What can hang from each mark:
tezo: gikup vufot zabibu zegun
zegun: raser tezo
supuv: kivev miripeb tezo
rokomur: bisa kivev
vufot: bisa
kivev: kenal
miripeb: vufot zegun
kenal: kivev
zabibu: miripeb
bisa: kenal rokomur

Every row comes from one small tree of marks. Brackets hold a mark, then the marks that hang from it, in alphabetical order. Every link used is in the known rows. Which tree was each row made from?
In the rows, 128 means zero.
Known rows:
{supuv miripeb}: [ 75 150 135 127 129 114 146 134 123 137 125 120 160 109 120 110 127 140
 138  89 144 145  95 154 116 163 131 102 115 134]
{supuv kivev {tezo gikup {vufot bisa} zabibu}}: [105 136   4  86  92 145 131 167 165 178 146 145  91 144 138 102 157 194
 167 103 123 123 179 143 135 124  88  87 104 105]
{zabibu {miripeb vufot {zegun raser tezo}}}: [115 150 163 144  82 116 105 116 137 132  86 167 117 135 133 111 146  41
 115 125 150  82 139 178 150 130 134 133  99 118]
{zegun raser {tezo gikup}}: [117 128 127 107 124 151 105 147 140 134 146 102 146 114 177 106 134  94
 127 104 160  99 141 190 167 118 107 120 111 127]
{zabibu {miripeb {zegun raser}}}: [109 177 169 167  94 116 106 104 155 113  79 171 137 108 141 124 122 100
 129 116 161 101 106 181 142 146 107 125  95 123]
{miripeb vufot zegun}: [104 156 131 157  69 117 113  89 131 143  86 187 140 138 134 137 142 104
 117 127 121 114  93 113 127 145 175 107 123 131]
{tezo {vufot bisa} {zabibu miripeb}}: [ 96 171  86 137  75 124 114 135 163  91 127 143 109 107 154  96 155 199
 181 156 150 136 140 169 113 123  41 101 107 127]
{supuv tezo}: [103 131 126 141 117 135 148 130 128 156 132 128 179 130 141 121 135 141
 132  63 122 128 105 160 136 170 148 131  91 107]
{tezo {vufot bisa} zegun}: [125 179  72 132  92 128 103 105 155 129 120 136 127 126 162 142 176 178
 169 125 120 140 153 124 150  94  89 109 124 127]
{vufot {bisa kenal {rokomur kivev}}}: [168 158 154 132 123 145 111  65  97 123 117 163 164 123 110 163 128 135
 126  87 115 125 125 104 144 157 127 136 142 171]
{zabibu {miripeb vufot {zegun {tezo gikup}}}}: [ 95 154 130 119  57 131  87 127 146 124 124 190 124 122 134  97 149  93
 120 152 141  71 120 146 111 129 135  98 121 136]
{kivev kenal}: [ 98 127 132 171 107 136 105 117 132 120 130 136 180 123 157 122 133 111
 140  96 157 143  98 135 104 165 130 111 127 137]
{zabibu {miripeb {vufot {bisa kenal}} zegun}}: [138 176 133 162  89 134 109  80 133 117  93 205 110 136 119 158 143 104
 120 119 136  96 134 142 127 148 129 101 131 152]
{supuv kivev tezo}: [ 91 131 105 136 122 116 143 130 122 190 118 139 161 138 110 130 137 126
 132  49 108 126 135 149 140 174 151 132  87 100]
{vufot {bisa rokomur}}: [147 153 131 167 118 139 119  78 109 140 120 156 159 122 137 137 137 160
 114  82 113 139 117 133 144 153 129 140 113 140]
{rokomur bisa {kivev kenal}}: [104 137 158 136  82 120  88 149 131 126 112 129 181 123 155 134 118  79
 144 110 148 116 130 128 103 152 138  88 107 162]
{vufot bisa}: [118 160 123 165 119 130 127 108 118 144 121 124 145 122 161 158 139 158
 129  81 131 130 135 163 137 142 124 125 110 139]
{supuv kivev}: [ 81 152 120 145 114 107 115 111 121 161 108 140 154 118 122 140 134 130
 135  88 123 133 125 140 136 158 130 122 111 122]
{miripeb {vufot {bisa {kenal kivev}}} {zegun tezo}}: [158 158 134 162 116 157 132  89 103 151 119 206  93 162 116 162 139  50
 133  92 115  83 147 155 117 146 167  97 162 132]
{vufot {bisa kenal rokomur}}: [167 152 133 154 141 160 117  64 106 121 132 161 161 125 123 149 136 141
 122  79 119 132 118 130 150 160 121 130 137 147]
{zabibu {miripeb zegun}}: [ 86 184 165 171  78 116 108  99 145 111  99 187 152 106 128 122 129 131
 139 123 140 102  88 155 106 157 120 119 109 130]
{zabibu {miripeb vufot zegun}}: [ 93 171 148 163  57 107 104  96 144 117  81 203 136 123 123 119 141 108
 120 144 134 106  93 134 112 152 145 105 111 134]
{supuv {miripeb vufot zegun} {tezo gikup zabibu}}: [ 80 121  61  69  60 138 154 159 161 172 120 190 100 152 107  72 133 137
 133 126 149 112  97 124 102 155 158  65 112 122]
{tezo gikup {vufot {bisa kenal}} zabibu {zegun raser}}: [154 161  28  65  92 170  91 125 197  96 134 144  81 128 177 114 159 166
 188 170 179 124 165 142 182  70  29  73 148 136]
{tezo zabibu}: [ 79 140 120 127  82 129 124 119 144 118 125 135 150 114 157 103 128 166
 161 133 156 138  91 155 119 150 100 115 114 123]

Which tree is each row?
[114 125 127 114  66 131 119 120 140 154  95 157  96 155 150 102 141  60
 137 139 157  94 138 166 153 118 135 127 111 108] => {miripeb vufot {zegun raser {tezo zabibu}}}
[102 151 102 108  37 128  90 130 188 103  82 202  88 119 151  80 124 115
 129 190 185  98 106 154 135 125  94  78 108 136] => {tezo gikup {zabibu {miripeb vufot {zegun raser}}}}
[125 129 162 153  90 128  88  87 114 118 113 166 199 119 120 116 123 108
 129 105 134 144  86  79 103 172 145 129 134 161] => {bisa {rokomur {kivev kenal}}}
[132 135  86 159 102 117 118  89 106 203  85 223 101 169  59 131 145  69
 101  69 121 132 146  74 102 169 185  97 134 142] => {supuv {kivev kenal} {miripeb {vufot {bisa rokomur}} zegun}}
[123 150  71 112 114 157 107 149 137 134 173 109 122 121 178 116 172 152
 156 115 123 105 171 161 141  97  94 101 130 131] => {zegun {tezo gikup {vufot bisa}}}
[123 154 102 140 124 140 123 131 117 142 154 102 132 130 162 131 174 137
 161  95 113 117 173 168 140 108 103 128 121 119] => {zegun {tezo {vufot bisa}}}
[196 159 124 134 141 172 111  77 121 134 129 163 116 149 126 136 164  73
 145  90 114  92 166 146 184 112 111 140 143 116] => {miripeb {zegun raser {tezo {vufot {bisa kenal rokomur}}}}}
[143 156 117 131  83 140  93 132 147 144 104 170  80 138 157 127 148  74
 102 121 156  63 177 184 156 104 120 109 106 141] => {zabibu {miripeb {vufot bisa} {zegun raser {tezo gikup}}}}
[111 147  80  82  73 156 102 150 176 123 139 143  96 128 172  75 151 117
 178 167 161  87 141 165 148  90  81  96 128 105] => {miripeb {zegun raser {tezo gikup vufot zabibu}}}
[195 166  56  90 118 175  77  83 171  98 129 169 119 126 150 120 164 146
 148 141 140 128 151 106 201  87  64  94 149 141] => {tezo gikup {vufot {bisa kenal rokomur}} {zegun raser}}
[ 97 141  91  77  82 143  91 174 182  81 153 118 108 101 171  46 149 137
 179 181 180 107 145 196 142 101  27  95 111 112] => {zegun raser {tezo gikup vufot {zabibu miripeb}}}
[114 144  83 114 145 117 143 112 103 179 110 149  99 148  78 159 146  95
 119  71 128 136 168 131 140 159 140  85 136 149] => {supuv kivev {miripeb {vufot {bisa kenal}}}}
[152 139 112 160  97 131 116  75 108 146 103 172 143 139 131 133 150 137
  96 103 108 144 119 110 150 149 155 126 116 144] => {miripeb {vufot {bisa rokomur}}}
[118 158 168 103 106 130 103 129 122 116 115 130 176 114 136 153 118  90
 148 117 133 102 126 140 138 151 125  88 119 161] => {rokomur {bisa kenal} kivev}
[102 147 107 103  42 105  92 116 185  97  73 170 104 121 149  85 145 123
 147 185 188 134 121 152 158 115  70 106  96 125] => {tezo {zabibu {miripeb vufot}} {zegun raser}}
[179 162 143 137  84 139 103  44 100 143  82 221 131 151  93 170 139  94
 108 111 102 104 122  69 141 149 174 123 151 171] => {miripeb {vufot {bisa kenal {rokomur kivev}}} zegun}
[159 133  94 113 114 153 119 119 134 132 140 122 109 136 153  85 161 134
 158 121 138 128 170 168 172 106  70 142 112 104] => {zegun raser {tezo {vufot {bisa rokomur}} zabibu}}
[173 154  86 118 156 181 117 143 145 106 162 139  95 126 162 124 142  90
 164 109 144 100 174 192 159 111  79  72 157 129] => {zegun raser {tezo gikup {vufot {bisa {kenal kivev}}}}}
[144 151 171 120 112 138 104  64 105 103 117 166 193 110 101 134 121 121
 134 111 119 130  84  93 137 171 132 132 146 161] => {bisa kenal {rokomur kivev}}
[125 150 135 152  85 120 114  95 140 144  67 171 126 141 149 135 134  72
 106 121 141 116 111 140 165 135 164 114 110 126] => {miripeb vufot {zegun raser}}
